Each row comes from the steps of one path. Every step used is in the known rows, and no mark comes twice. Write the path behind each row, first mark first.
Known rows
paru/zabaga/bako/datat/tete/fonin: [ 0.33  1.14 -1.63 -3.87  2.23 -0.16  0.04  0.28 -3.20 -1.93  0.83  0.14
 -1.07 -0.56 -1.84  1.26  3.37 -0.20 -5.24 -2.46 -1.35  1.27 -6.52]
bosel/bako/tete: [-3.19  0.65 -3.85  3.54 -1.46 -1.76 -1.64 -1.60  2.41  2.49 -2.26 -1.61
 -2.68 -2.41  0.24 -1.81 -3.65  0.32 -1.82 -0.28 -3.38 -1.28  1.12]
datat/tete/fonin/paru/zabaga: [ 2.28 -1.07  1.33 -1.17  4.65 -0.20 -1.79 -1.58 -3.52  0.88 -2.02 -2.83
 -0.03 -2.19 -0.19  0.81  1.69  1.85  0.47 -0.62 -2.11  0.53 -4.74]
datat/tete/fonin: [-0.76 -0.41 -1.69 -2.35  0.33 -0.36 -0.16 -1.95 -0.65  0.59 -0.70  0.32
 -1.19 -3.35 -3.94  2.20  1.90  1.25 -1.15  0.32 -0.62 -1.94 -2.18]
paru/komadiz/bosel/bako/tete: [-1.70 -2.82 -5.78  4.81 -4.94  1.12  0.55 -3.28  1.66  0.09 -0.48 -1.98
 -6.90  0.49 -0.08 -2.27 -1.77  0.07  0.35 -2.37 -3.07 -2.05  1.77]
paru/komadiz/bosel/bako/tete/fonin: [-1.42 -4.17 -4.14  1.38 -5.44  0.45  0.18 -4.25  2.26  1.75 -1.10  1.30
 -6.36  1.14 -0.48 -2.47  0.78 -0.72  0.99 -0.94  0.90 -3.01  2.21]
fonin/paru/komadiz/bosel/bako/datat: [-0.68  1.06 -2.48  5.11 -0.48 -1.18  1.48 -6.97 -1.51 -1.36  0.39 -1.99
 -7.12  1.18  0.42 -1.65 -3.91  5.23  0.58 -4.20 -0.39  5.44  3.51]
fonin/tete: [ 1.69 -0.36 -3.01  2.40  1.98 -2.30  0.41 -3.72 -2.32 -0.01 -3.24  1.45
 -3.49 -4.18 -1.60 -0.10 -4.82  2.09 -2.56 -2.68  0.33 -2.83 -4.93]
fonin/zabaga/bako/datat/tete: [-1.03  4.47 -2.55  0.76  4.21  1.42 -0.37 -0.30 -2.26 -4.49  2.87 -1.21
 -3.93 -1.47 -2.26  3.20 -5.10  2.90 -5.13 -2.57 -1.95  4.55 -4.24]
zabaga/datat/tete: [-2.05 -0.69 -3.66 -0.23  0.46 -0.67 -0.34 -1.04 -1.48 -2.17 -4.36  0.99
  0.44 -4.20 -1.12 -0.24 -0.73  2.76 -2.63 -0.87 -5.20 -0.52 -2.66]
fonin/paru/komadiz/bosel: [ 0.28 -1.63 -2.57  4.65  1.33  0.75  0.10 -4.91 -1.78 -2.67 -1.38 -0.88
 -5.85 -0.24  1.07 -1.68 -2.77  4.21  1.50 -3.23 -1.47 -1.04  0.06]
paru/zabaga/bako/tete: [-0.14  0.16 -4.42  1.30  1.75 -0.15 -2.08  3.00  0.22 -1.64 -2.79 -1.24
 -1.07 -0.52  3.11 -2.57 -0.76 -3.21 -4.48 -2.16 -5.46 -3.84 -7.11]
bako/datat: [-2.83  3.28 -2.13  2.01  0.81 -3.25  1.36 -5.96  0.91 -2.33  0.10  1.91
 -1.54 -1.54 -2.47 -0.77 -2.20  2.68 -4.67 -1.75 -1.28 -2.07 -1.78]
fonin/zabaga/bako/datat: [-1.12  4.93 -2.18  1.80  4.68 -0.82 -0.09 -2.55 -0.59 -4.46  0.74  1.53
 -4.33 -0.29 -0.99  0.12 -6.45  3.20 -5.08 -2.57  1.17  0.96 -3.67]
bako/datat/tete: [-3.17  2.69 -2.48  1.11 -0.04 -1.07  1.74 -3.79 -0.52 -2.14  2.39 -0.45
 -1.16 -2.31 -3.99  2.05 -1.07  2.15 -3.89 -1.82 -4.57  0.90 -2.72]
komadiz/bosel/bako/tete/fonin/zabaga: [-0.78 -1.06 -4.16 -0.23 -1.40  1.35 -0.11 -5.36  2.74  0.47 -0.61  1.47
 -6.26 -1.15  0.73 -2.43 -2.99 -0.15 -0.18  0.39  0.62 -0.14  1.59]
datat/tete/fonin/zabaga/bako: [ 0.90  0.91 -1.15 -2.37  4.12  2.32 -1.97  1.26 -2.27 -1.61  0.28 -0.33
 -4.30 -2.24 -2.30  3.21 -2.14  1.88 -1.64 -0.58  1.73  1.48 -3.87]
fonin/zabaga/bako: [ 0.92  3.28 -2.32  2.37  5.37  1.03 -2.28  0.15 -1.34 -3.49 -1.80 -0.48
 -4.63 -1.68  0.58  0.40 -6.17  2.52 -3.07 -1.62  0.65 -0.40 -3.09]
zabaga/bako/datat/tete: [-2.66  3.85 -3.70  0.20  1.30 -0.01  1.03  0.13 -1.72 -3.32  2.32 -0.82
 -3.50 -2.20 -1.55  2.67 -1.19  1.64 -5.65 -3.48 -3.73  3.51 -3.97]
bosel/bako/datat/tete: [-2.99  3.84 -2.77  2.14 -1.28 -1.17  0.42 -3.66 -0.92  0.17  1.78 -3.31
 -2.30 -2.67 -3.83  2.36 -1.82  3.58 -3.43 -2.35 -2.86  4.76  0.92]
datat/tete: [-1.39  1.00 -3.03  1.16  1.06  0.56 -0.37 -1.08 -1.41 -1.05  0.26 -2.47
 -1.47 -3.82 -3.38  2.43 -0.77  1.94 -2.17 -0.84 -4.55 -1.18 -2.47]
bosel/bako/tete/fonin: [-2.63 -1.23 -2.08 -0.28 -2.26 -1.76 -1.35 -2.67  2.91  4.18 -3.06  1.30
 -2.58 -1.50 -0.39 -1.72 -0.81 -0.38 -0.30  0.84  0.84 -2.00  1.04]
paru/zabaga/bako/tete/fonin: [ 0.18 -1.93 -2.67 -2.04  1.77 -0.78 -1.71  1.91  0.62 -0.13 -3.47  1.87
 -1.05 -0.16  2.35 -2.80  1.36 -3.02 -3.51 -0.90 -1.31 -4.69 -6.79]
komadiz/bosel: [-0.99  0.73 -5.94  1.16 -0.39  0.57  2.17 -5.39  0.06 -3.16 -0.82  0.73
 -4.38 -3.26  0.38 -1.61 -0.42  1.54 -2.87 -2.57 -3.73 -3.06 -0.73]

Write each row's path
[-1.51 -2.84 -1.40 -2.00  1.47 -1.41 -1.86 -3.62  3.27 -0.43 -6.19  7.42
  0.25 -0.60  0.78 -3.98 -3.83  0.12 -1.70  2.61  0.45 -4.33 -3.03]	bako/tete/fonin/zabaga/datat
[ 1.01 -1.94  2.44  2.33  2.66 -1.91 -1.98 -3.54 -0.66  1.11 -3.15  1.24
 -2.83  0.84 -2.03 -0.82 -1.66  3.89  3.08 -0.48  4.34 -3.03 -0.56]	tete/fonin/paru/komadiz
[ 0.60  0.90  1.62 -1.91  3.97 -1.39 -0.12 -4.28 -2.76 -0.20  0.50 -0.64
  0.75 -0.68 -1.70  0.22  1.77  2.05 -1.84 -1.11 -1.68  2.99 -5.12]	bako/datat/tete/fonin/paru/zabaga
[-2.59  1.19 -0.94 -2.41 -0.45 -1.03  1.96 -4.56 -0.08 -0.34  1.56  2.45
 -1.17 -1.90 -4.96  1.70  1.93  1.33 -3.50 -0.44 -0.21  0.11 -2.57]	bako/datat/tete/fonin
[-1.76 -1.46 -3.56 -0.24 -0.55 -0.12  0.75 -4.69  1.68  3.09 -1.90  0.73
 -5.85 -1.52  4.01 -3.38 -1.01  0.58  1.10 -1.60 -0.58  2.76  2.47]	komadiz/bosel/bako/tete/fonin/paru
[ 2.42 -2.54  0.74 -1.79  5.51 -3.36 -2.27 -3.81 -2.28 -0.70 -8.46  3.11
  2.09 -1.13  3.49 -4.97  0.06  2.67 -0.55  0.19  0.10 -1.49 -3.87]	tete/fonin/paru/zabaga/datat
[-0.29  1.58 -6.11  2.12 -2.25  0.39  1.20 -4.97 -0.46 -0.54 -1.39 -2.42
 -6.21 -3.85  1.13 -1.38 -0.81  2.38 -1.63 -2.56 -2.53  0.79  2.54]	komadiz/bosel/bako
[ 1.39 -0.93 -1.55  0.68  5.04 -0.31 -1.84 -0.62 -4.72 -1.95 -5.91 -2.36
  2.17 -3.07  2.86 -1.63 -1.06  3.39 -1.37 -1.32 -6.07  2.41 -5.08]	fonin/paru/zabaga/datat/tete
[-1.36  2.21  0.23 -1.77  2.49  0.07  0.45 -5.61 -0.37 -1.43  2.46  2.02
 -1.74 -0.86 -5.55  2.43 -2.20  2.47 -2.68  0.81  1.29  1.11 -2.66]	bako/datat/tete/fonin/zabaga
[-1.87  1.52 -3.52  2.48  3.69  0.94 -2.35  1.29  1.36 -1.87 -1.25  1.32
 -3.99 -0.64  1.94 -0.88 -6.85 -0.06 -3.43 -0.73 -1.91 -1.48 -4.55]	fonin/zabaga/bako/tete
[ 0.76 -3.34 -1.25  0.12  0.19  2.20  0.79 -3.32 -2.64 -1.01  0.99 -0.81
 -6.05 -0.48 -1.34  1.20  1.58  2.98  2.75 -2.50 -0.21  1.02 -0.57]	datat/tete/fonin/paru/komadiz/bosel
[ 2.48  1.86 -1.24  2.41  7.15 -0.48 -2.51  1.49 -3.62 -2.05 -3.37 -3.14
 -1.84 -1.52  4.35 -1.57 -2.24  2.17 -1.85 -3.50 -2.83  1.04 -5.19]	fonin/paru/zabaga/bako
[-2.62  1.86 -1.69 -3.32  0.82 -0.43  1.42 -0.67 -0.96 -1.57  1.91  2.26
 -3.30 -1.64 -2.68  2.00  1.76  0.82 -4.47 -2.60  0.41  2.50 -3.84]	zabaga/bako/datat/tete/fonin
[-1.91 -1.24 -0.21  0.69  1.24 -2.23 -2.13 -3.01  2.22  5.20 -3.66  0.79
 -3.03 -1.33  1.96 -2.46 -2.80  1.49  1.69  0.21  0.86  1.99  1.70]	bosel/bako/tete/fonin/paru
[-3.13 -1.72 -2.42 -1.08 -0.75 -1.67 -0.83 -2.69  3.89  1.73 -2.63  4.26
 -0.75 -1.34 -1.11 -2.40  0.00 -1.41 -1.85  1.01 -0.58 -5.93 -2.53]	bako/tete/fonin
[-1.28 -4.64 -2.05  1.24 -0.82  0.69  0.42 -4.44  1.90  0.00 -1.13  2.92
 -5.31  1.84  1.57 -3.19 -0.61  0.05  2.30 -1.32 -0.01 -3.10 -1.11]	bako/tete/fonin/paru/komadiz/bosel
[-2.06  2.02 -1.02 -1.45 -1.52 -1.78  0.83 -4.32 -0.47  2.16  0.91 -0.42
 -2.54 -2.43 -4.77  1.86  1.03  2.63 -2.15 -1.10  1.12  4.04  1.01]	bosel/bako/datat/tete/fonin
[-1.96 -0.85 -1.06 -0.78  3.46 -1.09 -1.63  0.86  1.44  1.64 -2.87  3.09
 -3.13 -0.65  4.14 -2.43 -2.13  0.11 -0.82 -1.65  0.72  0.32 -3.41]	zabaga/bako/tete/fonin/paru
[ 0.60 -0.90 -0.61 -1.54  3.32 -1.51 -1.51 -4.67  0.31 -1.57 -6.35  6.16
 -0.13 -1.78 -0.77 -2.95 -3.38  3.28 -1.60  2.21  3.27 -3.41 -1.90]	tete/fonin/zabaga/datat
[-0.23 -1.38 -4.71  3.48 -2.01  0.86  1.17 -4.54 -0.48 -3.32 -0.52 -0.33
 -5.38 -0.45 -1.73 -0.99 -0.93  2.33 -0.45 -2.61 -1.91 -4.79 -0.59]	paru/komadiz/bosel
[ 1.21 -2.60 -1.16  2.04 -0.09 -0.13 -0.23 -5.31 -1.60  1.57 -2.44 -0.99
 -7.17  0.26  0.53 -1.79 -0.75  4.29  4.02 -2.03  3.31  2.13  3.80]	tete/fonin/paru/komadiz/bosel/bako
[ 0.41 -2.34  1.95  1.13  2.01  0.19 -1.80 -1.44 -2.25  1.07 -0.89 -1.16
 -2.38 -0.62 -3.44  2.46 -0.19  4.07  3.33 -0.44  1.77  0.21 -1.52]	datat/tete/fonin/paru/komadiz
[-2.54 -1.26 -3.25 -1.97  0.32 -0.93 -1.06  1.24  2.11  1.07 -2.36  4.22
 -2.96 -0.96  1.93 -1.64  0.27 -1.73 -2.90 -1.12  0.08 -3.71 -3.58]	zabaga/bako/tete/fonin
[ 1.31  1.75 -1.15 -1.45  4.74  0.05 -2.45 -0.64 -0.49 -1.76 -1.99  2.49
 -4.38 -1.07 -0.68 -0.06 -3.43  1.87 -2.01 -0.43  4.42 -1.39 -2.73]	tete/fonin/zabaga/bako
[-2.10  1.33 -4.55 -2.39 -3.57  0.38  3.46 -6.87 -0.92 -0.08  2.87 -0.22
 -5.55 -2.74 -2.65  0.88  2.91  2.00 -2.58 -2.86 -0.85  5.25  2.07]	komadiz/bosel/bako/datat/tete/fonin
[-1.48 -3.70  1.33  2.14  0.73 -1.17 -2.35 -2.37  2.10  2.46 -2.74  2.71
 -2.07  2.10 -0.11 -2.11 -2.61  1.11  2.52  0.11  1.64 -3.92 -1.79]	bako/tete/fonin/paru/komadiz
[-1.06 -3.24  0.97  3.36 -0.26 -1.58 -3.17 -2.36  1.51  5.06 -3.17  0.02
 -3.46  1.82  0.59 -1.41 -3.44  2.18  3.96  0.13  2.99  0.18  1.80]	bosel/bako/tete/fonin/paru/komadiz
[ 0.77 -2.12  0.05 -0.09  3.71 -1.88 -2.00 -2.45  0.52  1.91 -4.11  0.54
  0.87  0.24  2.73 -3.54 -0.39 -0.89 -0.32  0.53 -1.68 -3.55 -4.97]	bako/tete/fonin/paru/zabaga
[-2.21 -2.03 -5.32 -1.24 -3.68 -0.10  1.15 -4.90  2.62  1.75 -1.68  1.92
 -5.38 -2.04  1.27 -2.91  1.20 -0.88 -1.19 -0.81 -1.10 -0.84  1.78]	komadiz/bosel/bako/tete/fonin
[-0.51  2.89 -0.02 -0.91  0.97 -0.22 -0.52 -4.95 -0.73  0.86  1.97 -0.29
 -3.31 -1.42 -5.01  2.72 -3.08  3.77 -1.09  0.67  2.97  5.18  0.75]	bosel/bako/datat/tete/fonin/zabaga
[ 1.06 -2.97 -0.93  1.33  0.75 -0.08  0.41 -5.68 -1.11 -0.84 -1.33  1.98
 -5.43  0.46  0.40 -1.69  0.36  3.28  2.60 -1.91  2.38 -2.16 -0.13]	tete/fonin/paru/komadiz/bosel
[-0.89 -1.65  0.02 -2.33  3.52 -0.99 -0.45 -2.13 -2.06  0.51 -5.28  2.64
  0.67 -3.35  1.09 -0.93  0.22  4.02  0.21  0.09 -0.99  2.89 -2.07]	zabaga/datat/tete/fonin/paru
[-1.52 -2.39 -3.78  5.60 -1.89  0.65 -0.67 -3.45  0.53  0.82 -1.20 -2.86
 -6.90  0.61  3.05 -2.66 -4.01  2.12  2.41 -2.60 -2.44  1.74  2.29]	fonin/paru/komadiz/bosel/bako/tete
[ 0.39  2.91 -0.58  1.15  5.52  0.15 -0.58  0.79 -4.32 -3.04  0.79 -3.98
 -1.51 -0.95  2.04  1.36 -0.86  2.07 -4.14 -4.37 -4.94  6.41 -6.08]	fonin/paru/zabaga/bako/datat/tete
[ 1.62 -3.09 -1.35 -3.85  1.44 -0.64 -1.04 -1.37 -3.37 -0.86 -5.56  1.53
  2.76 -2.06 -0.73 -1.37  3.59  0.42 -2.39  0.44 -2.48 -2.31 -5.15]	paru/zabaga/datat/tete/fonin
[ 2.78 -0.24 -0.14 -2.60  6.19  0.55 -2.50  2.63 -5.00  0.12 -1.69 -2.59
 -1.90 -2.19  1.80  1.13  1.63  1.13 -1.10 -2.29 -0.87  3.74 -5.77]	datat/tete/fonin/paru/zabaga/bako
